What can hang from each mark
gozu: raraze veba
podiz: raraze veba
didaz: ruzar veba
raraze: podiz
zogag: veba
veba: didaz
gebo: muvu rasis ruzar veba
rasis: gebo podiz

Known rows, with every way that one mark hangs from another
gozu(raraze(podiz) veba(didaz)): [-0.03 -0.29  0.13 -0.02  0.16 -0.12  0.12 -0.17  0.17  0.10 -0.07  0.03
  0.01  0.28  0.23  0.23  0.01  0.02  0.06  0.04  0.05 -0.25 -0.10]
gozu(raraze(podiz) veba): [ 0.08 -0.38  0.01  0.08  0.19 -0.11  0.14  0.01  0.16 -0.01 -0.01  0.10
 -0.07  0.19  0.32  0.21 -0.01  0.01  0.11  0.00 -0.04 -0.24 -0.12]
didaz(ruzar veba): [ 0.12 -0.09 -0.26  0.23  0.11 -0.24 -0.02 -0.11  0.23 -0.12 -0.11 -0.13
 -0.20  0.26  0.12  0.35  0.13  0.44  0.15  0.07  0.08 -0.24 -0.11]
raraze(podiz(veba)): [ 0.01 -0.27  0.00  0.18  0.11 -0.13 -0.01 -0.18  0.10 -0.02  0.02 -0.08
 -0.13  0.20  0.31  0.33  0.15  0.00  0.08  0.13  0.07 -0.15 -0.04]
rasis(gebo podiz(raraze veba)): [-0.02 -0.08 -0.07  0.15  0.19 -0.17  0.13 -0.21  0.18  0.09 -0.16  0.20
 -0.07  0.16  0.22  0.18  0.05 -0.02  0.01  0.32  0.14 -0.15 -0.09]
gozu(raraze veba(didaz)): [-0.01 -0.31  0.04 -0.03  0.19 -0.22  0.19 -0.26  0.24  0.11 -0.14  0.13
  0.01  0.30  0.14  0.27 -0.07  0.00  0.06 -0.10  0.05 -0.34 -0.08]
raraze(podiz(veba(didaz))): [-0.12 -0.17  0.11  0.09  0.09 -0.16 -0.04 -0.37  0.11  0.09 -0.04 -0.15
 -0.05  0.30  0.21  0.37  0.16  0.00  0.04  0.16  0.15 -0.16  0.00]
gebo(muvu rasis ruzar): [-0.03 -0.13 -0.31  0.12  0.06 -0.47  0.07 -0.04  0.19 -0.14  0.08 -0.08
 -0.12  0.16  0.36  0.46 -0.01 -0.21  0.07 -0.28 -0.19 -0.14  0.01]
rasis(gebo(muvu) podiz(raraze veba)): [-0.05 -0.03 -0.06  0.13  0.16 -0.20  0.09 -0.08  0.23 -0.03 -0.19  0.14
 -0.01  0.21  0.30  0.19 -0.02 -0.10 -0.05  0.16  0.09 -0.09 -0.05]
gebo(rasis veba(didaz)): [ 0.02 -0.06 -0.27  0.01  0.05 -0.51 -0.07 -0.45  0.11  0.02  0.01 -0.10
 -0.09  0.17  0.19  0.45  0.07 -0.04 -0.02 -0.11  0.01 -0.11  0.07]
rasis(gebo(muvu veba) podiz(raraze)): [ 0.10  0.04 -0.30  0.12  0.12 -0.30  0.00 -0.06  0.20 -0.09 -0.15  0.08
 -0.06  0.20  0.35  0.20  0.00  0.05 -0.14  0.02  0.08  0.02  0.01]
rasis(gebo(muvu) podiz(veba(didaz))): [-0.05 -0.09  0.01  0.02  0.16 -0.17  0.01 -0.30  0.30 -0.01 -0.27  0.08
  0.03  0.30  0.20  0.17 -0.08 -0.03 -0.09  0.07  0.18 -0.09 -0.01]
gozu(raraze(podiz) veba(didaz(ruzar))): [-0.08 -0.17  0.15  0.03  0.16 -0.12  0.09  0.03  0.23 -0.05 -0.10 -0.03
 -0.01  0.33  0.16  0.20  0.05  0.19  0.15  0.21  0.03 -0.28 -0.14]
rasis(gebo(ruzar) podiz(raraze veba(didaz))): [-0.27  0.09  0.01  0.11  0.21 -0.24  0.18 -0.28  0.15  0.17 -0.17  0.18
 -0.02  0.24  0.19  0.22  0.05 -0.13  0.06  0.35  0.13 -0.12  0.01]
gozu(veba): [ 0.11 -0.36 -0.12  0.12  0.15 -0.25  0.16 -0.16  0.23 -0.05 -0.07  0.09
 -0.13  0.27  0.22  0.34  0.00  0.12  0.12 -0.09  0.03 -0.29 -0.12]
veba(didaz(ruzar)): [ 0.00 -0.10 -0.11  0.09  0.05 -0.24  0.00 -0.24  0.29 -0.06 -0.08 -0.23
 -0.10  0.35  0.05  0.35  0.15  0.29  0.06  0.10  0.17 -0.34 -0.08]
rasis(gebo): [ 0.17 -0.28 -0.25  0.15  0.11 -0.14  0.06 -0.22  0.29 -0.01 -0.07  0.04
 -0.14  0.16  0.19  0.29  0.10  0.10  0.00 -0.06  0.18 -0.28 -0.14]
gebo(muvu rasis(podiz) ruzar veba): [ 0.04  0.01 -0.43  0.11  0.14 -0.54 -0.01 -0.06  0.11 -0.21  0.00  0.04
 -0.16  0.11  0.44  0.30 -0.10 -0.14 -0.01 -0.18 -0.24  0.09  0.15]
gebo(muvu ruzar veba(didaz)): [-0.09  0.01 -0.26  0.08  0.11 -0.43 -0.01 -0.19  0.17 -0.09 -0.05 -0.14
 -0.07  0.34  0.30  0.44  0.02 -0.05 -0.02 -0.30  0.00 -0.05  0.18]
podiz(raraze veba(didaz(ruzar))): [-0.26  0.07  0.09  0.13  0.10 -0.31  0.05 -0.23  0.19  0.04 -0.11 -0.14
 -0.01  0.37  0.05  0.40  0.17  0.10  0.13  0.33  0.13 -0.29 -0.05]
veba(didaz): [ 0.05 -0.22 -0.13  0.04  0.04 -0.25  0.03 -0.43  0.23  0.07 -0.05 -0.17
 -0.08  0.31  0.11  0.39  0.12  0.13 -0.03 -0.08  0.19 -0.31 -0.04]
gebo(muvu ruzar veba): [ 0.02 -0.09 -0.38  0.18  0.14 -0.40  0.00 -0.03  0.16 -0.19 -0.01 -0.06
 -0.15  0.25  0.40  0.42  0.00 -0.05  0.02 -0.33 -0.08 -0.03  0.14]
zogag(veba(didaz(ruzar))): [ 0.11 -0.01 -0.21  0.08  0.06 -0.29 -0.01 -0.33  0.18 -0.09 -0.16 -0.23
 -0.13  0.29  0.04  0.27  0.22  0.37  0.01  0.10  0.24 -0.19 -0.08]
zogag(veba): [ 0.28 -0.21 -0.34  0.13  0.09 -0.27  0.04 -0.35  0.11 -0.05 -0.08 -0.09
 -0.19  0.16  0.21  0.29  0.17  0.20 -0.04 -0.10  0.19 -0.16 -0.07]

Rows
[ 0.00  0.08 -0.35  0.19  0.21 -0.32  0.12 -0.07  0.12  0.01 -0.08  0.19
 -0.15  0.12  0.32  0.20  0.06  0.00  0.00  0.16  0.04 -0.01  0.04] -> rasis(gebo(ruzar veba) podiz(raraze))
[-0.06 -0.19  0.05  0.01  0.20 -0.21  0.16 -0.08  0.30 -0.03 -0.16  0.07
  0.00  0.34  0.07  0.23 -0.03  0.17  0.16  0.08  0.03 -0.38 -0.12] -> gozu(raraze veba(didaz(ruzar)))
[-0.12  0.17 -0.24  0.09  0.18 -0.35  0.10 -0.25  0.13  0.11 -0.13  0.11
 -0.07  0.22  0.23  0.23  0.08  0.01 -0.04  0.20  0.12 -0.02  0.08] -> rasis(gebo(ruzar veba(didaz)) podiz(raraze))
[-0.11  0.02  0.02  0.06  0.17 -0.18 -0.02 -0.10  0.35 -0.16 -0.29  0.02
  0.00  0.34  0.15  0.14 -0.04  0.15  0.01  0.25  0.15 -0.12 -0.06] -> rasis(gebo(muvu) podiz(veba(didaz(ruzar))))
[-0.02 -0.03 -0.41  0.13  0.12 -0.57 -0.01 -0.05  0.12 -0.20  0.07 -0.04
 -0.13  0.13  0.42  0.48 -0.03 -0.22  0.05 -0.31 -0.22  0.01  0.14] -> gebo(muvu rasis ruzar veba)
[-0.17 -0.06  0.13  0.14  0.09 -0.16 -0.07 -0.18  0.17 -0.07 -0.06 -0.21
 -0.06  0.34  0.14  0.32  0.19  0.16  0.14  0.35  0.13 -0.19 -0.05] -> raraze(podiz(veba(didaz(ruzar))))
[ 0.05  0.11 -0.24  0.06  0.13 -0.27 -0.10 -0.08  0.34 -0.23 -0.26 -0.04
 -0.05  0.30  0.19  0.14 -0.02  0.29 -0.09  0.10  0.14 -0.02  0.02] -> rasis(gebo(muvu veba(didaz(ruzar))) podiz)
[ 0.21 -0.20 -0.25  0.10  0.11 -0.14  0.03 -0.09  0.33 -0.13 -0.16  0.03
 -0.10  0.19  0.29  0.14 -0.04  0.11 -0.11 -0.08  0.13 -0.13 -0.08] -> rasis(gebo(muvu) podiz)
[-0.03  0.12 -0.34  0.17  0.18 -0.35  0.08  0.05  0.17 -0.10 -0.11  0.13
 -0.09  0.18  0.41  0.23 -0.01 -0.06 -0.06  0.00 -0.01  0.06  0.09] -> rasis(gebo(muvu ruzar veba) podiz(raraze))
[ 0.04 -0.10 -0.33  0.10  0.08 -0.42  0.09 -0.06  0.18 -0.17  0.02 -0.01
 -0.15  0.14  0.39  0.29 -0.07 -0.15  0.02 -0.13 -0.20 -0.05  0.03] -> gebo(muvu rasis(podiz) ruzar)
[ 0.05 -0.19 -0.16  0.09  0.15 -0.34  0.05 -0.31  0.12 -0.01 -0.04  0.11
 -0.14  0.08  0.26  0.26 -0.04 -0.11  0.06  0.15 -0.08 -0.11 -0.01] -> gebo(rasis(podiz(veba)))
[ 0.06  0.07 -0.33  0.07  0.06 -0.54 -0.03 -0.14  0.09 -0.11 -0.01 -0.03
 -0.07  0.13  0.38  0.32 -0.03 -0.09 -0.11 -0.04 -0.16  0.06  0.09] -> gebo(muvu rasis(podiz(raraze)) veba)
[-0.07 -0.01 -0.28  0.11  0.18 -0.33  0.03 -0.28  0.19  0.02 -0.09  0.06
 -0.10  0.22  0.23  0.35  0.08 -0.02  0.03 -0.08  0.14 -0.10  0.07] -> rasis(gebo(ruzar veba(didaz)))
[-0.11 -0.22  0.16  0.02  0.16 -0.09  0.02 -0.27  0.10  0.14 -0.05 -0.03
  0.02  0.23  0.22  0.27  0.08 -0.13  0.04  0.12  0.09 -0.21  0.00] -> gozu(raraze(podiz(veba(didaz))))
[-0.14 -0.08  0.02  0.10  0.13 -0.25  0.00 -0.27  0.23 -0.04 -0.12 -0.12
 -0.07  0.36  0.05  0.36  0.11  0.15  0.14  0.21  0.13 -0.29 -0.04] -> podiz(veba(didaz(ruzar)))
[ 0.25 -0.13 -0.38  0.13  0.19 -0.21 -0.02 -0.22  0.21 -0.07 -0.16  0.16
 -0.17  0.11  0.27  0.14  0.01  0.18 -0.08  0.05  0.14 -0.05 -0.02] -> rasis(gebo(veba) podiz)
[-0.19  0.02 -0.14  0.15  0.17 -0.45  0.18 -0.17  0.02  0.06  0.02  0.15
 -0.12  0.09  0.31  0.32  0.01 -0.29  0.14  0.27 -0.18 -0.07  0.04] -> gebo(rasis(podiz(raraze veba)) ruzar)
[-0.04 -0.14 -0.17  0.19  0.27 -0.16  0.15 -0.14  0.20 -0.01 -0.15  0.26
 -0.16  0.14  0.29  0.16 -0.02 -0.08  0.12  0.19  0.05 -0.11 -0.02] -> rasis(gebo(ruzar) podiz(veba))
[-0.16 -0.11  0.16  0.06  0.17 -0.11 -0.01 -0.10  0.16  0.01 -0.08 -0.09
  0.00  0.28  0.16  0.24  0.11  0.04  0.13  0.31  0.08 -0.23 -0.05] -> gozu(raraze(podiz(veba(didaz(ruzar)))))
[ 0.11 -0.10 -0.38  0.09  0.06 -0.52 -0.09 -0.15  0.15 -0.20  0.03 -0.08
 -0.10  0.14  0.35  0.45 -0.02 -0.11 -0.03 -0.30 -0.12 -0.03  0.08] -> gebo(muvu rasis veba)
[-0.20 -0.05  0.06  0.09  0.09 -0.31  0.08 -0.41  0.12  0.19 -0.08 -0.07
  0.01  0.33  0.12  0.44  0.14 -0.09  0.04  0.16  0.15 -0.26  0.00] -> podiz(raraze veba(didaz))
[-0.22  0.02 -0.07  0.03  0.13 -0.46  0.07 -0.26  0.14 -0.03 -0.09  0.03
 -0.03  0.23  0.30  0.32 -0.11 -0.28  0.05  0.01 -0.15 -0.02  0.12] -> gebo(muvu rasis(podiz(veba(didaz))) ruzar)
[ 0.21 -0.10 -0.36  0.11  0.16 -0.24 -0.05 -0.09  0.26 -0.19 -0.17  0.09
 -0.11  0.18  0.34  0.15 -0.06  0.11 -0.14 -0.11  0.09  0.02  0.03] -> rasis(gebo(muvu veba) podiz)
[ 0.05  0.03 -0.27 -0.03  0.06 -0.50 -0.09 -0.34  0.16 -0.10 -0.09 -0.08
 -0.05  0.21  0.29  0.30 -0.08 -0.02 -0.14 -0.13 -0.06  0.04  0.13] -> gebo(muvu rasis(podiz) veba(didaz))
[ 0.04 -0.09 -0.39  0.20  0.21 -0.31  0.05 -0.11  0.19 -0.08 -0.04  0.13
 -0.19  0.13  0.32  0.33  0.07 -0.01  0.08 -0.10  0.05 -0.09  0.03] -> rasis(gebo(ruzar veba))
